Each row was made from one path, in order. Every step used is in the known rows, and no mark comes twice. Write each row's path.
In the rows, 128 means zero.
Known rows:
seku > vatot > kipul: [ 45 130 140 140 171 167 117 146 125 146 105 111 170 105 144 101 145 161
 146 140 159 120 153 129  96 140 136  96 167 139 185]
zorud > lodad > keli > kipul > rona: [126  96 142 116 131  81 139 152 123 137 158 101 156 142 147 123 116  30
 141  78 127 138  47 182 179 138  98 150 135 142  84]
lodad > keli > kipul > zorud: [181 124 106  86 111  93  94 137 173 149 183 140 210 150 167 131 154  82
 142 125  72 111  60 134 159  70 103 132 130 161  94]
seku > vatot > kipul > rona: [  6 100 163 123 165 138 140 148 127 155 127  71 151 109 135 115 145 116
 150 108 188 141 160 187 133 160 143 152 168 124 157]
kipul > zorud > seku: [141 141 139 115 131 132  98 114 203 108 174 166 115 146 112 135 151 122
 129 109 130 104 154 146 139 115 107 137  83 121 125]
kipul > vatot > lodad > keli: [134 117 140 118  81 129 125 103 122 109 161  79 182 117 169 143 173 144
 138 115 120 136 122 105 101 139 114 137 113 147 159]
vatot > seku: [129  78 179 127 153 157 103 148 172 126 137 159 118 144 138 134 134 125
 129  81 101 157 132  76 109 133 141  71 146 144 106]
vatot > lodad > zorud > seku: [118 130 149 139 114 118 142 113 151  72 154 154 100 142 127 167 167 148
 103 103 125  89 187 134 110 154 100 137 140 110 140]
zorud > bekes > rona > seku > vatot: [147 169  97 153 160 148 136 138  78 141 102 179  62 150  73  84  95 144
 131 136  98  95 136 142 108 126 150 138 117 133 122]
kipul > vatot > bekes > rona: [175  95 142 125  75 152 117 110 122 121 129  74 119 123 100 114 117 176
 141 116  78 137 114  95  90 137 144 118 136 112  90]
rona > seku > vatot > lodad: [ 49 148  91 138 148 144 130 133 125 113  88  97 131 104 131 139 133 154
 100 146 122 144 147 151  90 138 159 120 130 130 145]
keli > seku > vatot > kipul: [ 38 139 148 111 173 153 131 150 136 165 104 150 139 104 140 117 129 157
 144 139 162 112 153 123 113 145 147 116 161 149 158]
lodad > rona: [135 109 109 144 102 116 131 132 141 117 140 140 135 171 124  99 125 100
 126 104 169 124 144 160 145 142 113 123 149  97 105]
lodad > zorud > bekes > rona: [198 112 161 161 120 135 173  81 108 128 138 182  85 179  72 150 113 149
 143 119  47  61 126 117  89 135  94 120 140 108  73]
lodad > zorud > seku > vatot > kipul: [ 55 145 155 138 159 154 123 143 118 126 133 140 130 122 139 113 165 174
 138 124 170  84 190 128  94 148 124 136 186 130 205]
lodad > zorud > bekes: [182 130 169 146 174 139 167  61 104 110 118 180 123 170  70 154 131 132
 126 176  81 125 170 103 109 125  96  99 137 106  84]
kipul > zorud > lodad: [145 111 153 106 149 170 109  75 179 127 115  74 169 138  84  96 111  98
 166 154  69 129  71 121  94 109  95 114  76 105 112]
vatot > kipul > zorud > bekes: [110 137 173 121 176 144 124  52 182 141 137 153 161 136  89 196 128 154
 134 182 110 148 155 132 109 101  96  94 105 125 121]
vatot > bekes > keli: [226 103 142 160 101  98 108 112 114 114 139  59 161 111 170 150 121 129
 128 145 138 155  91  82 161 128 163  91 142 122 125]
seku > vatot > lodad > keli > kipul > rona: [ 71 110 121 105 135  76 138 158 106 148 149  97 175 125 168 140 137  67
 115  84 135 121  88 186 169 132 139 176 162 143 109]
rona > seku > vatot > kipul: [ 53 152 119 144 156 152 115 171 130 135 114 126 130 107 142 108 145 155
 137 144 169 144 156 156 102 144 131  98 159 157 187]
rona > seku: [150 142  88 153 125 127 123 170 163  94 127 157  80 141 121 121 136  94
 125 128 134 182 126 161 138 137 105  66  97 156 100]
vatot > lodad: [ 66 109 123 142 129 138 137 107 174 102 111  89 171 106 139 181 140 140
 108 130 108 155 129 139  96 145 124  76 119 122 112]
keli > bekes > vatot > kipul: [ 75 108 144 124 119 146 143 122 127 136  98 106 165  59 171 190 129 169
 109 169 195 200 145  87 141 127 100  88 127 119 170]
rona > seku > vatot: [119 165  84 137 168 151 117 170  92 126  96 143 102 136 106  55 125 119
 132 148 128 134 145 138 118 124 158 124 121 138 142]
keli > bekes > vatot: [151 107 110 111 126 134 157 110  86 131  75 118 151  69 140 149 100 138
  94 177 161 206 134  58 168 101 121 113  85  90 113]
zorud > lodad > keli: [194 115 144 151 119 132 133 112 123 116 145  89 151 148 137 111 116  75
 169 116  94 107  55 100 120 130  89  98  85 145 158]
rona > seku > vatot > lodad > zorud: [ 99 135 116 125 124 137 152 125  95  99 109 102 132 137 133 123 171 163
 112 155  94 103 177 130  78 134 139 153 183 117 144]
lodad > rona > seku: [147 141  78 149  90 102 128 173 152  95 142 163  72 164 124 110 129  93
 115 110 177 162 142 190 155 144 104 112 126 132 108]
zorud > seku: [135 138 133 155 143 132 116 134 170  93 149 184  89 144 109 130 133 107
 123  90 151 117 152 136 141 146 107  95  87 124 122]
bekes > rona > seku: [172 131  91 166  87 122 133 177 155 109 147 165  47 156 114 120 117 112
 139  90 102 129 102 167 122 146 101  89 107 155  90]
keli > kipul: [143 121  94 125 162 107 114 171 145 130 127 180 176 141 145 113 121  67
 115 112  97 148  66 137 160 115 102  67 144 148  43]
kipul > zorud: [141 111 127  98 130 149 105 105 195 135 149 110 185 140 120 117 151 115
 154 150  87 126 123 132 119  89 120 116 107 124  99]
rona > seku > vatot > lodad > keli: [123 146 102 142 104 109 134 140 106 115 141  93 144 123 175 151 146 132
 123 120 121 107 119 131 112 127 141 136 123 161 189]
rona > seku > vatot > lodad > keli > bekes: [129 174  97 124  98 119 136 127 100 129 111 131 104  97 149 177 147 128
 114 127 151 147 111  77 144  96 127 161  79 140 193]
zorud > seku > vatot > bekes > keli: [208 135 137 154 123 101  97 115  79 119 134  82 137 108 156 121 120 147
 119 141 157 119 123  80 161 129 189 145 146 114 164]

Which path is each row?
[140 169 108  99 158 117  89 143 111 146 153 170 150 143 133  76 138 117
 128 111 116  54 126 126 145  91 151 191 126 141 157] : lodad > keli > kipul > zorud > seku > vatot
[189 144 137 107 103 140 122  83 133 137 128 115 133 112 117 153 130  93
 158 135 114 133  62  52 144  76  91 157  46 122 170] : kipul > zorud > lodad > keli > bekes
[152 139  94 149  99 118 124 152 147  95 125 137  67 165 102  96 105  83
 126 118 161 159 109 185 139 151  87 120 108 118 120] : zorud > lodad > rona > seku
[173  91 131 158  85 125 132 121 139 123 130  74 112 130 111 153  95 156
 126 116  68 119  98 109 109 129 142  82 134 120  92] : vatot > bekes > rona
[142 152 121 100 160 128 140 146  84 166 114 165 121 136 127  73 112 115
 151 132 116  69 131  91 147 118 175 166 118 148 133] : lodad > keli > seku > vatot
[197 122 149 118 126  94 141 138 145 145 144 186 105 133 155 131 114  93
 149 113 142 103  99  96 181 144 145 133 107 142  72] : bekes > keli > seku
[239 130 164 142 132 108 116  56 129 138 162 153 160 146 131 159 128 118
 145 161 115 115 106 107 154 106 125 139 105 115 106] : kipul > zorud > bekes > keli
[106 149 119  97 190 149 140 143 100 165  83 172 116 130 105  65 101 122
 142 145 115  91 146 101 133 126 182 148 117 129 102] : keli > seku > vatot
[151 113 125  92 130 134  89 124 115 111 106  77 185  98 118 112 129 148
 106 164 106 224 114  87 133 113 150 100 149 124  73] : keli > kipul > vatot > bekes
[153 138 128 103 143 113 128 129  91 145  94  74 132 105 128 130  94 149
 114 174 110 132 140  65 143 103 203 129 138 136 141] : lodad > keli > seku > vatot > bekes
[138 170  82 138 130 149 127 164  78 145  93 164  56 127  91  76 112 138
 134 121 119 102 121 116 119 112 151 163 106 128 144] : keli > bekes > rona > seku > vatot
[155 108 121 148 111 138 129 126  99 140 107  71 116 126 101 108  89 168
 129 127  66  92 113 100  97 121 176 117 153 113 115] : seku > vatot > bekes > rona
[ 63 133 150  70 151 153 104 118 180 176 134 119 175 114 135 127 151 162
 159 162 124 101 150 131 112 101 144 156 145 138 150] : keli > seku > vatot > kipul > zorud
[140 111 133 114  99 134 118  87 159 128 133  90 152 167  96  90 108  94
 147 128 129 107 100 161 121 124  95 161 121  78 117] : kipul > zorud > lodad > rona
[107 148  77 115  73  98 112 162 143  95 137 156 106 142 136 135 144 120
  89 107 173 186 134 195 138 148 101 146 144 131  96] : keli > kipul > vatot > lodad > rona > seku
[ 44 148 121 137 159 142 125 110 129 112 101 115 136 104 123 144 131 163
  94 120 134 101 167 135  97 145 154 139 117 112 157] : zorud > seku > vatot > lodad
[131 150  94 126 156  98 117 187  71 145 124 142 113 131 140  66 126  79
 129 113 158 129 107 175 174 133 166 181 153 145 118] : bekes > keli > kipul > rona > seku > vatot
[184 111 120 114 104 128 160  96  70 131  92  84 153  73 151 149  92 121
 111 171 144 179  92  42 168 102 104 139  68  99 154] : zorud > lodad > keli > bekes > vatot
[202 141 123 165 100 117 160 131 127 106 143 198  32 175  82 149 118 131
 130 122  81 116 134 156 110 137  85 109 123 142  84] : lodad > zorud > bekes > rona > seku
[ 71  88 145 134 130 137 143 132 136 127 115  77 188  79 175 165 130 166
 114 164 175 185 152 123 125 148 102  62 156 130 154] : bekes > vatot > kipul
[ 72 143 117  94 112 137  93 135 170 152 151 103 161 133 140 109 163 158
 143 152 160 115 162 173 113 103 129 167 161 130 178] : lodad > rona > seku > vatot > kipul > zorud
[ 57 130 108 110 114 111 147 116 120 139 105 126 131 136 126 128 114 144
  99 120 167  94 166 160 129 146 164 180 156  92 127] : keli > seku > vatot > lodad > rona
[  8 114 170 128 162 132 135 151 137 142 144  96 116 108 127 126 147 121
 136  91 207 122 175 196 139 166 138 165 159 122 171] : zorud > seku > vatot > kipul > rona
[105 139  81 150  78  99 134 155 167  92 135 135  86 145 139 160 133 120
  92 111 176 168 148 202 137 151 106 120 130 128 120] : vatot > lodad > rona > seku
[ 77 159 135 160 152 150 133 140 116 146 114 157  96 124 112 142 121 173
 132 139 146 119 150 154  91 142 122 113 153 151 172] : zorud > bekes > rona > seku > vatot > kipul
[ 61 120 130 144 121 110 135 185 178 110 150 112  80 122 140 156 151  95
 130 103 195 198 146 220 152 163  98 110 132 159 133] : vatot > kipul > rona > seku
[203 124 121 149  62 122 147 127 115 146 150 159  84 135 125 153 123 122
 154  73  96  75  68  74 135 110  97 142  86 134 133] : lodad > keli > bekes > rona
[142  72 170  96 134 147 123 126 121 135 102 144 117  87 153 167 110 150
  88 124 135 200 137  24 147 110 144 111 124 117 125] : keli > bekes > vatot > seku
[ 88 123 143 108 119 147 108  92 141 148 125  78 164 151 107  80 112 127
 151 138 156  93 121 163 103 124 110 179 150  82 168] : seku > vatot > kipul > zorud > lodad > rona
[123  82 195  93 140 187  84 127 150 120 140 152 131 133 117  85 160 151
 141  87 111 178 150  60  87 141 146 121 140 135 112] : kipul > vatot > seku
[120 139 147 106 110 121 122 118 135  81 157 173 119 136 129 138 181 149
 101  98 126 108 165 131 114 148  98 164 157 116 113] : keli > kipul > vatot > lodad > zorud > seku
[217 123 172 159 122 102 152  54  91 111 148 144 148 144 140 188 140 139
 123 152 116 101 129 101 132 139 119 136 149 105 117] : vatot > lodad > zorud > bekes > keli
[ 85 144  97 128 169 135 131 171  92 136 104 116  94 134 105  58 130  97
 131 128 151 141 154 180 139 138 164 162 130 131 131] : kipul > rona > seku > vatot
[119 130 115 140 115 121 134 120 102 130 137  81 180 119 172 147 146 134
 128 120 110  91 118 111 108 125 143 136 130 147 187] : seku > vatot > lodad > keli
[166 105 138 104 154 130 154  50 112 134 104 117 180 105 111 168  88 155
  94 220 105 180 159 105 147  96 118 116  94  89  87] : kipul > zorud > bekes > vatot
[164 173  83 141 107 135 131 162  68 147 115 160  60 132 117  85 120 131
 142 110 119  88 109 108 128 107 148 175 106 146 168] : lodad > keli > bekes > rona > seku > vatot
[148 123 152  97 120  84 182  88 131 140 126 157 122 110 153 222  92 139
  97 155 123 127 139  94 162 130 128 134  88 139  99] : zorud > bekes > vatot > lodad > keli > seku
[156 122 125 150 107 129 123 127 108 128 122 102  84 125  98 121  87 174
 120 108  85  79 127 107 105 129 170 128 139 111 129] : zorud > seku > vatot > bekes > rona
[204 120 104 141 130  77 101 160 121 133 151 180 185 137 184 119 127  64
 125 103 120 124  38 125 184 120 117  98 154 151  63] : bekes > keli > kipul
[  4 107 171 101 164 125 151 151 137 166 125  99 126 105 133 125 135 112
 148 108 190 131 166 181 144 164 150 169 158 129 137] : keli > seku > vatot > kipul > rona
[188 148 114 148 102 120 134 121 166 123 150 186  48 162  84 159 110 131
 131 128  79 126 117 168 117 117  96 110  87 146  82] : kipul > zorud > bekes > rona > seku
